What can hang from each mark:
J518: J100 J255 J502
J255: J518
J91: J100
J953: J100 J255
J911: J255
J938: J100
J502: J911
J100: J91 J953

(in the rows, 128 means zero)
Known rows, with every way that one mark hangs from another:
[J953 [J100 J91] [J255 [J518 [J502 J911]]]]: [124  97  58  63  90 114 131 115 115  87 136 169 106 148 176 188 124]
[J911 [J255 J518]]: [ 88 125  98 128 110 117 135 124  95  95 125 130 119 110 155 128 149]
[J255 J518]: [117 137  98  99 102 129  98 121 124 126 115 132 128 124 157 135 122]
[J938 [J100 J91 [J953 [J255 [J518 [J502 J911]]]]]]: [158  81  78  91 136 126 107 115 128 103 114 131 119 135 154 218 138]
[J91 [J100 [J953 [J255 J518]]]]: [130 115  72  87 118 101 107 119 117 111  95 104 130 101 149 162 166]
[J255 [J518 [J100 J953]]]: [110 133  88  81 126 115  83  95 128 124 111 119 136 118 164 166 120]
[J255 [J518 J502]]: [101 127  89  67 117 149 101 118 133 110 131 124 107 131 177 142  90]
[J91 [J100 [J953 [J255 [J518 J502]]]]]: [121 108  66  68 128 114 110 117 123 100 105  99 117 106 162 166 146]
[J100 J91 [J953 [J255 [J518 [J502 J911]]]]]: [141  76  98  78 143 123 102 111 140 130 117 160 134 130 162 213 164]
[J938 [J100 J91 [J953 [J255 [J518 J502]]]]]: [163  90  66  85 131 134 110 103 119 107 102 137 116 126 147 209 122]
[J100 J91]: [148 100 136 110 138 130 133 115 132 144 125 150 130 129 129 140 129]
[J502 [J911 [J255 J518]]]: [ 87 109 129 141 124 104 128 149 120  91 148 119 129 130 164 144 177]
[J518 J100]: [109 137 113 103 137 116 125 104 131 107 142 115 122 122 141 139  99]
[J502 [J911 [J255 [J518 [J100 J91]]]]]: [ 87  99 127 119 134  99 129 129 125  89 153 125 127 128 170 155 162]
[J100 J91 J953]: [162  84 137 114 164 122 112 105 135 169 102 147 149 128 125 176 162]
[J938 J100]: [151 126 101 134 121 128 127 127 116 104 119 108 117 131 123 147 110]
[J953 [J100 J91] [J255 [J518 J502]]]: [129 106  45  57  84 120 134 103 105  92 124 174 102 139 169 180 108]
[J938 [J100 J91 [J953 J255]]]: [179  91  86 120 135 120 123 108 116 119  98 140 129 124 119 201 146]
[J518 [J100 J91 J953] J255 [J502 J911]]: [ 78  77 126  34 197 131 101  79 143  93 175 123 100 138 193 213  81]

Rows:
[163  85 110 110 145 118 123 105 127 148 103 168 145 119 123 197 172] | [J100 J91 [J953 J255]]
[ 59 126 100  35 159 148 118  78 122  69 177 117  77 125 184 162  29] | [J518 J100 J255 J502]
[156  90  90  91 129 118 104 100 125 146  95 170 145 118 142 201 169] | [J100 J91 [J953 [J255 J518]]]
[ 81 123  94  55 130 131  95 114 148  86 157 107 106 137 196 160  87] | [J255 [J518 J100 [J502 J911]]]
[ 77 113 122 128 129  98 125 136 122  81 155 113 125 128 170 150 161] | [J502 [J911 [J255 [J518 J100]]]]
[ 96 116 105  75 123 140  98 133 144 103 145 117 112 141 187 152 110] | [J255 [J518 [J502 J911]]]
[113 128  38  71  76 120 129 114 102  78 126 156 100 138 168 171 107] | [J953 J100 [J255 [J518 J502]]]
[102 112  82  64 161 132 119  91 139  88 144 119 105 123 160 194  94] | [J518 [J100 [J953 J255]] J502]
[ 76 117  91 103 123 132 136 121 102  81 137 124 102 116 171 134 123] | [J911 [J255 [J518 J502]]]
[111  77 109  60 177 122 118 100 157  93 161 129 113 138 174 216 120] | [J518 [J100 J91 [J953 J255]] [J502 J911]]
[ 78  82 126  74 174 124 147 109 142  70 182 114  95 135 180 167 101] | [J518 [J100 J91] [J502 [J911 J255]]]
[108 106  83  38 148 137  89  83 140 118 125 125 114 126 185 181  88] | [J255 [J518 [J100 J91 J953] J502]]
[121 123  93 103 142 106 116  96 128 109 123 130 133 115 135 185 134] | [J518 [J100 [J953 J255]]]
[ 82 122  90 115 130 105 121 103  97  93 120 121 124 106 160 154 148] | [J911 [J255 [J518 [J100 J953]]]]
[ 92 124  67  65 106 124 116 115 134  69 152 137 105 126 180 180 110] | [J953 [J255 [J518 J100 [J502 J911]]]]
[ 84 105 124 131 142  94 115 131 123  93 143 112 135 127 168 168 179] | [J502 [J911 [J255 [J518 [J100 J953]]]]]
[157 118  64 119 113 119 104 116 109 105  94 124 129 121 132 196 142] | [J938 [J100 [J953 [J255 J518]]]]
[136 110  87 103 131 101 122 123 118 112 101 102 129 104 134 158 170] | [J91 [J100 [J953 J255]]]
